Each row was made from one walk, in order. Every step used is in the known rows, and no mark comes twice. Write each row's walk.
Known rows:
sazek, tasob, gifofut, veka: [ 17  -5 -15  -8  -1 -12 -17 -12  -4 -24  14   6  23  10  -9  23 -18 -12
   8   2  -7 -25  13  -3  18 -19   2]
sugafug, suno, gifofut: [  5   4 -42 -15   2 -18  -1  13   8   7   4 -40 -17  17 -26   6   7  -5
  11   4   5  10   7  18 -34 -15 -12]
sazek, tasob, gifofut, suno, sugafug, veka: [ 21  18  -1 -17  22  19 -26  15 -24 -25   1  24  -7  49 -65  41  10  18
   3 -15 -19 -12  11  -3  35 -53  -2]
feba, liraf: [ -9   4 -27  -6 -23 -11   0  15   7  14 -17 -40   0   3 -24  11   4  -3
  10   1 -10  -1   5  16 -30 -21 -33]
nuda, veka: [ 12   7  -6   0 -22  -5   7 -10 -22  -4 -10 -41   1  39 -23  -3  17 -21
  -6  -8   2   2  18  10  -4 -21   4]
liraf, feba, veka: [ -3 -15  -4  -1  -4 -15  10  36 -26 -19 -12 -35 -11  18 -36  18 -12 -16
 -15 -20 -13  -5 -31  10 -11 -53   1]
liraf, feba, veka, nuda: [ -5 -14 -17   6 -18 -29  26  45 -33 -17  -2 -47  -7  26 -27  20 -20  -6
  -6 -10 -13  12 -35   0 -33 -40  -1]
sazek, tasob, sugafug, veka: [ -1  28  10   7   8   9 -14   7 -21 -30 -21  -4 -15  16 -23  44  17  -4
   3 -24 -24   3  12  -5  -4 -16  -1]
sugafug, veka, nuda: [ -6  11 -13  -1 -17  -4  25  23 -25  -5  -2 -33  -2  40 -25  21   2   2
  13   2 -24  20 -18  -6 -36 -19   5]
sazek, tasob, sugafug, veka, gifofut, suno: [ 19  60  13  28  16  -4 -21  20 -15 -12 -34   4 -22  18 -21  58  20   4
  -7  -2 -30   9   4  -7  13 -45 -16]
liraf, feba: [ -8  -6  -2 -17 -15  -2  -5  18 -24  -3  -7 -29 -13   8 -19   9  -4 -11
  -8 -17  -7  -5 -15  11 -27 -38   8]
tasob, gifofut: [ -5   4  -3  -4 -17 -10 -15   4  -4  -4  -4   2  -1  18 -10   8   7   5
  10  -4   0  -7  -9  -1 -14 -12  10]
nuda, veka, sugafug, suno: [  7  32  -7 -24   9   2 -26   8 -16  -5  -2 -57  -6  21 -25 -12  15 -10
  -7 -19  24   8  16  32  -5 -42 -10]
suno, gifofut: [  8  -1 -31   2 -24 -26   4   8  -1   8 -10 -30 -16  29 -16   9   8   8
   3   8  -8   8   1   1 -40  -9  -1]
tasob, gifofut, suno, sugafug, veka: [ 18  21  -2 -11  13  22 -15  21 -21  -9   3  22 -15  51 -61  39  14  22
   2 -13 -22  -4  -6   2  24 -52   8]
sugafug, veka, piba: [-11   9  24 -11 -19  21   3  31 -27   3 -32 -18 -21  27 -27  21   7  -8
 -18   3 -22  -2  -7 -13 -11 -29   6]
gifofut, tasob, sugafug: [  0  18  -2  49 -14   2 -30   1   1  -4  -9 -12 -28 -20   2  49  26  -1
  10  -8 -22   3   8  -9  -9 -30   2]
feba, veka, gifofut, tasob, sugafug: [ 11  23   3  78  -3 -17 -26  31   4 -10 -22 -25 -36  -9   7  56  13  -2
  -1  -8 -25  10  -4  -5   3 -47 -11]
suno, sugafug: [  5  -7 -30 -10 -12  21 -23   4  -8   0   3 -25 -20  38 -35  16  17   4
  13   1 -19  -8  19  14  -4 -35  -3]
gifofut, tasob, sazek: [ -2   5   7  15  -2   7 -12 -19  -4   0  -5 -13 -10  -1 -24  22   2 -31
  16   5 -27   0  -7  -9   0 -38  -9]
gifofut, suno, sugafug, veka: [ 18  21 -12 -10  11  29  -8  17 -24  -4  -3  -1 -19  52 -63  39  21  11
   2  -6 -35   0   0   5  17 -60   1]
sazek, tasob, sugafug, suno, gifofut, veka, nuda: [ 21  12 -50   7   3 -34   3   9  -3 -19  23 -34  -5   5  -4  43 -18  -4
  14   4  -7  14  22   2 -24   0 -16]
nuda, veka, gifofut: [ 19  21   0  22 -18 -15  -3  10 -11   5 -21 -50  -9  41  -2   2   9 -16
  -9   0   1  10  19  14  -6 -27  -5]
piba, zibu: [  8  -3 -19  -9 -22  -1 -14  -6 -25  -3 -14 -16  -9  19 -12   3  15 -18
  17   5 -21 -37 -29  10 -11 -28   7]
liraf, feba, veka, sugafug, suno, gifofut, tasob: [ 19  -2 -13  13  15 -27 -24  50  -8  -9   6 -49 -26  -5 -34  22 -15   9
 -15 -25  14   8 -16  12  -9 -76 -10]
feba, veka, sugafug, suno, gifofut: [ 11  16 -30 -10  11 -30 -13  38  -1  -8  -7 -50 -20  23 -32   6  -1  12
  -7  -9  14  13  -9  22 -26 -39 -18]
suno, sugafug, veka: [  6   2 -14 -13   2  30  -7  19 -20  -9   0 -17 -18  54 -51  24  13   7
   8 -14 -27   0   7  11   2 -41   6]
sugafug, suno, gifofut, tasob: [ 14  -3 -35  17   4 -14 -13  11  13   8  12 -37 -18  -4 -23  21   8  -6
  14   3  -1   8  10   5 -15 -42 -10]

Write each row's walk:
[ 15  15  14  26  17  22 -21  11  -7  -3  -5 -13 -27  31 -35  37  -6 -15
  12  -6 -33   8   2   1  18 -57 -12] : suno, sugafug, veka, gifofut, tasob, sazek
[ -2  22 -16  24  15   9 -32   5   8  -5   6 -25 -28 -28  -9  42  25 -15
  19 -13  -9   6  12  11  -4 -36 -11] : gifofut, tasob, sugafug, suno
[ 12  23 -14 -32  26  -4 -46   4  -2 -23  16 -18  12  -3 -14  10 -12  -2
   4 -11  19 -14  13  22  15 -40 -13] : sazek, tasob, gifofut, veka, sugafug, suno
[ 24   0 -51 -10   6 -15   7   3   8   1  24 -34   0  11 -17  21 -12 -15
   8  11  -7   0   8  20 -12 -22  -6] : sugafug, suno, gifofut, veka
[ -6  33   8  14  -2  12  -4  15 -19 -16 -18  -7 -24  17 -19  43  21   1
   3 -22 -27  12  -5   0 -17 -15   9] : tasob, sugafug, veka
[  9  28 -14 -26  18   0 -36  13   1 -11  19 -22   5  -1 -10  10  -8   3
   3  -8  16  -7  -4  25   4 -40  -4] : tasob, gifofut, veka, sugafug, suno
[ 25  -8 -26 -20 -11  -4  -8  18 -23   2  -1 -20 -18   9 -13  15 -14 -25
  -6  15 -10 -39 -17  10   1 -27   1] : sugafug, suno, gifofut, veka, piba, zibu
[ 13  -5 -26   0 -15 -27   1   0 -12 -20  22 -11  24  19  -3  23 -26  -3
  15  10  -8  -7   4 -11  -6 -10   0] : sazek, tasob, gifofut, veka, nuda
[ -2  -1  -3 -12  -7 -15 -27  -5  -6 -20  -7   5   8  17 -16  10   0   0
  10  -6   5 -16  11  -7  -1 -12  -3] : sazek, tasob, gifofut
[ 17  -7 -25  32 -20 -21 -11   8   5  10   0 -29 -17   5 -15  25   8   6
   7   9 -11   5   5 -10 -20 -36  -1] : suno, gifofut, tasob
[ 13  23   3  43  -2  -5  -8  23  -9 -11  -8  -6 -32   8 -19  55  15  14
   1 -21 -23  16  -1 -12 -15 -26   9] : suno, gifofut, tasob, sugafug, veka
[ 18  14 -13  -8   6   0  -8  24 -30 -22  11   8  -3  54 -54  40  -2  24
  11  -7 -18   4   4 -12  11 -38  -4] : sazek, tasob, gifofut, suno, sugafug, veka, nuda
[ 25  12 -42   1  18 -19 -13  -3   6 -20  17 -22  -7  -4 -10  41 -10 -14
   6  -4  -6  -2  29  13  -2  -9 -15] : sazek, tasob, sugafug, suno, gifofut, veka
[ 18   9  18  28 -20   0 -21  34 -35  -6 -27   2 -46   7 -13  45   9   1
 -13 -10 -23 -25 -25 -18  -3 -30  13] : suno, gifofut, tasob, sugafug, veka, piba, zibu
[ -7  30 -15 -28  11   7 -36  15  -3   0  -4 -46 -11   3 -17  -2  16   0
   5  -7  11   5  -1  28 -19 -44 -14] : veka, sugafug, suno
[ 15  16  -7  10   2  17 -14  35  -9   1 -13 -28 -26  54 -27  27   7   9
   3  -5 -24   8   7  16  -1 -45  -4] : suno, sugafug, veka, gifofut
[  9  27  -3   0  -6 -10 -14   3  -8   3  -9  19  -2  16 -28  27  18   9
   3   9 -10  -7 -17  -8   5 -36   3] : tasob, gifofut, suno
[  8   5 -14   5  16  -7  -8  -7   7   2   8 -22 -19  -1 -32  20  -5 -26
  17   1  -9  10  -1   2 -10 -32 -18] : sugafug, suno, gifofut, tasob, sazek
[ 37  29 -15  14  -2   7 -21  13 -16   8  -8 -23 -24  56 -38  27  21   5
  -8   4 -13   2  28  16  27 -60 -12] : nuda, veka, gifofut, suno, sugafug
[ 21  10 -17 -14   8   6 -42   2 -12 -14   4  20  -9  35 -51  32  13  18
   6  -2 -10 -19  22  -1  31 -47  -9] : sazek, tasob, gifofut, suno, sugafug
[ 14  18 -13  -3  -2   3   2  33 -28  -9  13   6 -10  56 -51  39   2  29
  12  -5 -20  13 -13  -6  -1 -38   7] : tasob, gifofut, suno, sugafug, veka, nuda
[ 14  18 -22  -3  -5  10   9  27 -30  -2   7 -16 -14  55 -53  38  10  18
  12   3 -33  16  -7  -3  -7 -46  -2] : gifofut, suno, sugafug, veka, nuda
[  0  -5   3 -13 -34   8 -18  14 -35   5 -31 -13 -22  15  -9   6  10 -20
  -5  14 -19 -41 -27  -3  -9 -27   6] : veka, piba, zibu
[ 11  13  23 -20   4  25 -29  32 -34 -14 -19  24 -21  41 -57  40   3  14
 -20  -6 -14 -17  14 -19  34 -49  -3] : sazek, tasob, gifofut, suno, sugafug, veka, piba
[  4  -2   0  -5 -26  12  -2  11 -15   6 -11 -22  -6   6  -4  25  -8 -20
 -16  23 -22 -16   5  -9   0 -27   2] : gifofut, veka, piba
[ 10  19 -10  45 -16 -24   9  33 -15  -9   1 -23 -27  18 -13  54   4  21
  10 -11 -22  32  -8 -20 -38 -15   6] : suno, gifofut, tasob, sugafug, veka, nuda
